What can hang from each mark:
J_182: J_427
J_873: J_99 J_106
J_518: J_106 J_943
J_943: J_410
J_690: J_99
J_99: J_690
J_638: J_202
J_410: J_386 J_862
J_993: J_690
J_202: J_182 J_369 J_638
J_369: J_943
J_106: J_518 J_873
J_427: J_369 J_638
J_862: J_182 J_410

In the rows, zero is written as 128.
Known rows, with every way that one mark hangs from another:
J_410{J_386 J_862{J_182}}: [145 113  79  95 134 113 138 183  98 128 129 132 148  87 130  77  98 137
  97 179 125 171 145 146 108 135 148 107  93 152 163 121]
J_638{J_202{J_369{J_943{J_410}}}}: [164 140 128 128 106 134 109 168 149  95 141 141  96  76 162 135 126 131
 157 177 166  92 174  86 166 102 139 128  53 143 158  95]
J_202{J_182 J_638}: [116 179 130 125 118 136 129 150 177 105 131  95 105 144  98  87 153 114
 151 155 105 123 102  84 106 120 122 132 181 144 120 107]
J_106{J_518}: [120 119 102 124 135 114 129 140 111 134 136 134 119 118 123 111 163 134
 111 114 132 105 142 120 113 113 145 136 138 131 129 129]
J_182{J_427{J_369 J_638}}: [ 76 109 146 103 118  99 111 156 148 123 121 143 104 142 100  98 121 168
 143 143  86  93 111 175 126  71 150 134 172 175 118 122]
J_638{J_202{J_182{J_427}}}: [126 177 163  93 125 141 107 130 169 109 134  85  80 125  97 108 172  98
 158 212 120 129 107 118 102  87 119 134 113 122 123  98]
J_202{J_182{J_427} J_638}: [ 94 195 157 112 128 134 123 164 184  94 130  79  74 148  89  67 160 109
 151 172  91 120  93  87 111  77 119 147 185 156  97 101]
J_993{J_690}: [112 105 140 118 136 104 122 122 110 122 120 138 123 110 138 127 163 108
 142 126 123 135 112 142  87 145 133 129 154 148 120 128]
J_202{J_638}: [103 150 132 127 120 142 138 155 152 105 135 127 113 142 119 113 125 112
 135 134 115 117 110 107 126 127 128 157 166 149 121 125]
J_202{J_182 J_369{J_943{J_410}} J_638}: [141 181 123 142 107 124 119 200 186  80 137 111  80 103 125  72 140 147
 166 153 122  92 155  31 157  83 133 119 141 169 136  82]
J_638{J_202{J_369}}: [144 107 143 118 118 164 107 128 127 119 142 137 111 123 137 145 145  95
 156 172 154 112 146 129 154 114 136 137 102 116 144 118]
J_182{J_427{J_369{J_943}}}: [119  99 123 119 106  82 103 171 135 118 123 131  98 100 130  89  83 163
 150 160  99 128 117 135 144  58 172 137 112 162  94  96]
J_202{J_182{J_427} J_369}: [127 136 153 121 141 137 104 144 153 115 127  90  82 133 102  78 163 119
 164 164 111 118 126 108 152  55 129 104 155 133 107  98]
J_943{J_410{J_386 J_862{J_182}}}: [143 139  87  93 128 102 140 189 112 114 131 138 136  77 146  70 116 157
  91 173 147 136 175 131 111 138 133  84  77 166 198 109]
J_690{J_99}: [112 121 146 140 139 139 127 126 121 116 113 148 140 111 127 132 122 114
 131 155 121 105 114 128 126 117 119 119 114 146 140 135]
J_943{J_410{J_386 J_862{J_182{J_427}}}}: [120 150 112  77 136  95 131 199 123 100 128 123 116  79 138  48 129 153
 101 194 127 128 163 135 114  93 126  99  79 179 176 105]
J_182{J_427{J_369 J_638{J_202}}}: [ 88 114 153  84  99 119 106 151 158 118 128 139  93 132 101 121 129 137
 153 190 107  93 114 180 122  79 151 151 138 165 131 114]
J_106{J_518 J_873{J_99{J_690}}}: [101 193 101 153 167 109 129 164  59 135 109 117 143 133 123 103 220 138
 137 154 133  73 124  95  55  88 146  94 195 174 156 145]
J_202{J_369{J_943{J_410}}}: [156 130 123 149 115 117 116 176 134 102 131 142 104  84 156 114 119 160
 145 128 140  95 174  81 177  91 142 110  89 153 146 104]
J_182{J_427}: [108 142 154 114 138 124 119 139 139 116 126 115 100 129 116 108 140 121
 130 149 113 119 111 136 132  84 126 140 132 141 106 126]
J_873{J_99{J_690} J_106}: [124 222 152 155 154 122 148 184  62 139  95 124 149 132 141 119 154 120
 150 180 126  89 116 150 113 106 134  80 172 136 131 118]
J_862{J_182 J_410}: [102 114 133 115 126  98 128 156 110 108 103 112 129 102 106 104 117 135
 101 175 152 112 148 128 108 116 115 141  83 125 169 112]
J_638{J_202}: [139 135 133 109 118 149 120 121 139 118 135 128 120 122 130 153 138 101
 137 174 150 129 125 136 118 136 127 146  92 118 141 119]
J_182{J_427{J_369{J_943} J_638}}: [ 95 114 136 116 106  86 107 187 155 119 112 135  97 106 104 103  88 183
 147 145  75 112 113 146 141  53 170 143 139 186  98 116]
J_410{J_386}: [135 168 107 124 137 141 129 135 117 141 156 133 141 124 131 118 118 136
 123 139  90 144 149 139 130 139 152 128 122 145 133 133]
J_518{J_943{J_410}}: [154 169 128 131 107 105 157 155 129  91 138 150 143 107 136 121 129 144
 122 119 152 108 148  83 141 102  98 126  97 137 184 109]
J_427{J_369{J_943} J_638}: [115 102 105 132  96  90 115 174 147 130 116 154 119 106 116 115  78 190
 143 126  91 118 122 144 138 101 175 132 133 174 120 118]
J_99{J_690}: [115 150 140 136 138 129 129 152 115 152 121 124 133 128 111 115 146 119
 150 150 131 121 124 141 104 132 141  69 138 144 156 130]
J_369{J_943{J_410{J_386 J_862{J_182}}}}: [167 148  74 108 116  94 135 220 118 105 123 136 129  44 151  69  81 176
 101 178 132 152 174 103 124 121 152  99  41 179 178 106]
J_862{J_182{J_427{J_369}}}: [ 94  64 138 107 107  98  95 168 105 124 112 119 129 105 104  88  88 144
 127 180 134 120 120 164 107  60 145 128 111 141 142  83]
J_410{J_862}: [141 109 105 103 128 103 141 143 135 120 120 138 107 120 147  87 136 129
 114 146 144 147 125 135 130 135 127 109 133 145 125 136]
J_862{J_182{J_427{J_369}} J_410{J_386}}: [ 85 120 113  85 124  74 110 171  96 111 133 123 124 102 102  53  94 161
 104 213 100 104 159 172 117  76 159 150  90 163 160  84]
J_862{J_182{J_427} J_410{J_386}}: [ 95 165 142  93 150 106 125 173 106 107 130 101 120  96  98  74 118 137
 101 202  99 116 155 146 113  83 132 156  79 154 157 111]
J_202{J_182{J_427} J_369 J_638}: [103 163 158 121 134 148 110 171 175  89 137  88  66 147  95  63 166 102
 168 168  96 109 107  83 147  57 125 133 194 154 101  97]
J_518{J_106{J_873} J_943}: [169 174 119 122  90 100 180 172 110  85 128 135 185 101 100  97 131 147
 144 133 139 126 123  84 117  75 113 152 173 125 169 153]
J_106{J_518{J_943{J_410{J_386}}} J_873}: [151 212  72 118 135  90 163 159  92  90 170 153 161  89 130  97 177 187
 110  99 126  96 198  64  95  92 143 162 145 163 208 132]
J_638{J_202{J_182}}: [149 165 136 110 116 143 113 119 165 119 135  96 106 125 110 120 159 102
 153 192 141 136 123 109 101 128 124 128 111 114 139 103]
J_106{J_518 J_873}: [110 130  93 125 144  99 130 131 107 116 132 126 129 113 123 109 181 158
 121 101 140 101 157 100  77 106 149 162 177 139 146 149]

Rows:
[131 216 132 150 127 115 151 183  82 128  99 117 176 131 114  84 181 125
 166 187 129  75 111 109  82  78 120  78 203 164 155 153] -> J_518{J_106{J_873{J_99{J_690}}}}
[129 157 121 143 107 127 124 200 162  78 135 140  90  98 147  96 119 144
 153 132 131  81 153  53 171  91 138 139 126 175 137 100] -> J_202{J_369{J_943{J_410}} J_638}
[148 230 121 155 148 107 179 210  37 125 107 147 164 118 130 110 171 122
 134 163 133  81 118 110 105  72 130 107 175 135 156 121] -> J_873{J_99{J_690} J_106{J_518{J_943}}}
[176 143 124 132 111 149  99 158 166 110 135 100  93  89 120 115 134 115
 178 193 130 140 139  78 145  90 153 122  85 123 123  90] -> J_638{J_202{J_182 J_369{J_943}}}
[118 214 123 153 161 106 152 196  47 147 104 135 141 129 141 105 190 121
 133 169 133  67 126 141  96  97 144  87 185 137 134 121] -> J_873{J_99{J_690} J_106{J_518}}
[122 125 141  90  99 117  91 124 165 116 138 103  87 133 104  86 148 122
 162 220 123 122 112 148 107  73 144 129 121 136 127  75] -> J_638{J_202{J_182{J_427{J_369}}}}
[162 171 111 125 126  94 179 178  79 105 133 151 150  99 125 119 131 140
 118 108 141 115 142 120 131  84 138 166 150  97 144 116] -> J_873{J_106{J_518{J_943}}}
[122 159 158 134 133 130 105 193 178 106 109  91  66 105  82  89 140 154
 170 150  65 118 121  88 154  40 142 116 154 173  96 116] -> J_202{J_182{J_427{J_638}} J_369{J_943}}
[170 156 100 102 104  85 171 171 132  79 128 156 122  98 155  83 138 149
 112 137 164 126 143  91 148 115  98 109 107 157 182 119] -> J_518{J_943{J_410{J_862}}}
[155 199  99 137 126 112 127 172 138 119 151 142 128  78 151 107 103 176
 126 142  97 126 177  96 145 121 156 120  72 174 150 114] -> J_369{J_943{J_410{J_386}}}
[174 212 112 142 104 108 179 177  83  79 110 134 192 123 123  97 148 130
 141 162 125  99 109  64 116  56  93 153 184 143 156 145] -> J_518{J_106{J_873{J_99}} J_943}
[152 131 138 117 121 162 100 128 153 117 142 104  98 123 115 116 165  98
 167 188 147 123 141 107 132 101 133 113 117 111 143  97] -> J_638{J_202{J_182 J_369}}
[111 154 110 106 139 105 132 162  97 117 134 114 145  97 108  95 107 143
  95 185 114 123 169 137 112 131 139 150  78 142 178 114] -> J_862{J_182 J_410{J_386}}
[148  60  72 103  81  52 119 214 124 104 103 146 119  53 158  56  68 191
 113 178 175 126 156 117 120  98 154  91  59 175 176  76] -> J_427{J_369{J_943{J_410{J_862{J_182}}}}}
[124 180 148 105 115 147 121 134 183 123 122 103 105 132  85 134 168 125
 157 175 108 118 117 122  97 124 124 130 137 140 148 124] -> J_427{J_638{J_202{J_182}}}
[171 179  73 109 122  84 139 191 145 109 143 144 109  69 170  67 112 173
 112 155 115 142 175 102 146 134 158 105  76 188 147 124] -> J_369{J_943{J_410{J_386 J_862}}}
[115 170  86 148 154 109 132 139  73 108 115 123 140 131 139 113 200 146
 114 128 131  76 132  79  78  86 132 160 185 156 132 143] -> J_106{J_518 J_873{J_99}}
[140 140 114 115  82 109 102 165 186 124 122 119 101 103  93 114 108 165
 166 188  97 130 121 123 109 100 172 130 113 161 134  92] -> J_427{J_369{J_943} J_638{J_202{J_182}}}
[100 152 168 119 142 143 109 161 170 113 114  96  78 140  79  91 173 139
 163 151  81  99 123 118 146  53 123 106 185 164 113 120] -> J_202{J_182{J_427{J_638}} J_369}
[173 163 128 130 107 136 100 167 172  96 138 112  83  83 136 110 148 136
 170 191 156 102 167  58 148  92 136 108  68 142 157  76] -> J_638{J_202{J_182 J_369{J_943{J_410}}}}
[139 110  98 133  89  74 111 168 142 114 133 156 116  90 157 100  90 189
 137 142 135 100 161 112 144 101 160 112  90 165 152  85] -> J_427{J_369{J_943{J_410}}}
[167 114 123 128 112 148 105 159 137 113 136 136 100  84 141 145 110 113
 161 171 140 131 143 104 162 100 156 148  71 129 125 110] -> J_638{J_202{J_369{J_943}}}
[127 138 119 115  77  95 112 180 170 108 127 161 102  92 133 128 109 182
 150 170 130  81 155 130 130 108 161 135  84 182 170  97] -> J_427{J_369{J_943{J_410}} J_638{J_202}}
[107 202 130 156 156 124 128 145  75 129  97 114 150 137 128 116 185 137
 154 167 132  95 115 104  64  98 132  94 187 172 155 147] -> J_106{J_873{J_99{J_690}}}
[165 236  95 119 133  90 184 191  81  98 168 166 161  86 146  98 144 169
 106 117 125  91 197 113 137  96 146 151 127 128 185 109] -> J_873{J_106{J_518{J_943{J_410{J_386}}}}}
[105 138 133 119 106  85 102 181 180 119 110 104  84 113  84  75 112 188
 162 164  62 124 106 127 122  44 162 123 155 182  98  96] -> J_202{J_182{J_427{J_369{J_943} J_638}}}
[140 155 118 144 121 143 114 192 175  95 129 101  87 112 108  77 120 126
 173 154  99 130 122  50 154  87 149 132 157 154 106  97] -> J_202{J_182 J_369{J_943} J_638}
[171 203 123 119  82  86 180 176 124  69 134 145 179  95 120  88 146 166
 140 129 161  86 156  69 117  73  97 136 162 140 205 138] -> J_518{J_106{J_873} J_943{J_410}}
[151 167 100 128 111  94 161 167 113  94 147 156 137 101 135 108 163 150
 110 104 157  86 160  73 126  90 118 134 108 140 189 113] -> J_106{J_518{J_943{J_410}}}
[134 191 112 148 156 106 152 175  59 121 113 136 136 131 156 112 172 131
 115 145 131  72 138 125 119  89 136 146 168 119 111 116] -> J_873{J_99 J_106{J_518}}
[ 97 146 121  76 142 117 136 208 129 119 110 120 115  95  95  74 112 152
 104 185  84 147 126 164 108  90 142 119 125 191 147 140] -> J_410{J_386 J_862{J_182{J_427{J_638}}}}
[135 145 161 103 130 159  94 137 160 106 136  92  72 125 106  94 176  91
 173 206 128 119 124 115 139  65 128 122 124 123 124  91] -> J_638{J_202{J_182{J_427} J_369}}
[127 107 115 114  81 111 109 166 158 124 125 156 110  99 117 143  86 162
 156 177 107 116 125 149 125 110 173 155 100 166 136 111] -> J_427{J_369{J_943} J_638{J_202}}
[119  80  90  71 118  87 111 192 100 127 130 133 127  90 125  36  85 155
 108 204 110 152 132 184 113  78 167 110 106 176 146  93] -> J_410{J_386 J_862{J_182{J_427{J_369}}}}
[191 227 109 118  85 110 182 188 128  98 166 162 185  98 124  80 117 145
 129 156 115 104 167  97 159  92 116 115 109 147 193 122] -> J_518{J_106 J_943{J_410{J_386}}}
[ 94 181 170 112 140 121 122 150 177 118 110  88  85 144  75  97 166 143
 147 153  75 114 102 121 111  78 115 119 177 161 112 129] -> J_202{J_182{J_427{J_638}}}
[156 152 135 127 113 152 107 172 179 110 120 110  85  98  96 132 136 135
 180 179 105 124 130  90 140  93 150 127 114 151 132 114] -> J_427{J_638{J_202{J_182 J_369{J_943}}}}
[157 238 127 151 109 112 177 198  69 106 105 133 197 118 104  90 163 124
 163 185 129  96  97  79  89  59 108  89 195 159 181 151] -> J_518{J_106{J_873{J_99{J_690}}} J_943}
[139 152  87 128 129 100 155 144  96  93 138 136 154 102 111 116 167 158
 121  93 140 118 144  74  84  78 136 181 163 131 166 143] -> J_106{J_518{J_943} J_873}
[129 168  87 126 103  85 121 191 148 128 147 168 129  93 136  97  86 217
 132 134  76  96 178 133 142 112 183 118 107 207 158 105] -> J_427{J_369{J_943{J_410{J_386}}} J_638}
[143 134 130 100  92 106  89 160 174 112 132 101  79  94 111  85 111 139
 172 226 109 138 112 119 117  57 168 138  88 146 106  69] -> J_638{J_202{J_182{J_427{J_369{J_943}}}}}
[127 144 149 117 122 167 110 145 171 120 126 110  96 130  91 127 173 118
 170 176 118 102 139 117 130 109 130 116 149 140 147 116] -> J_427{J_638{J_202{J_182 J_369}}}
[122 122 148 112 121 167 117 145 148 115 130 143 105 131 113 155 150 114
 156 160 128  94 145 141 150 113 137 137 135 142 149 134] -> J_427{J_638{J_202{J_369}}}
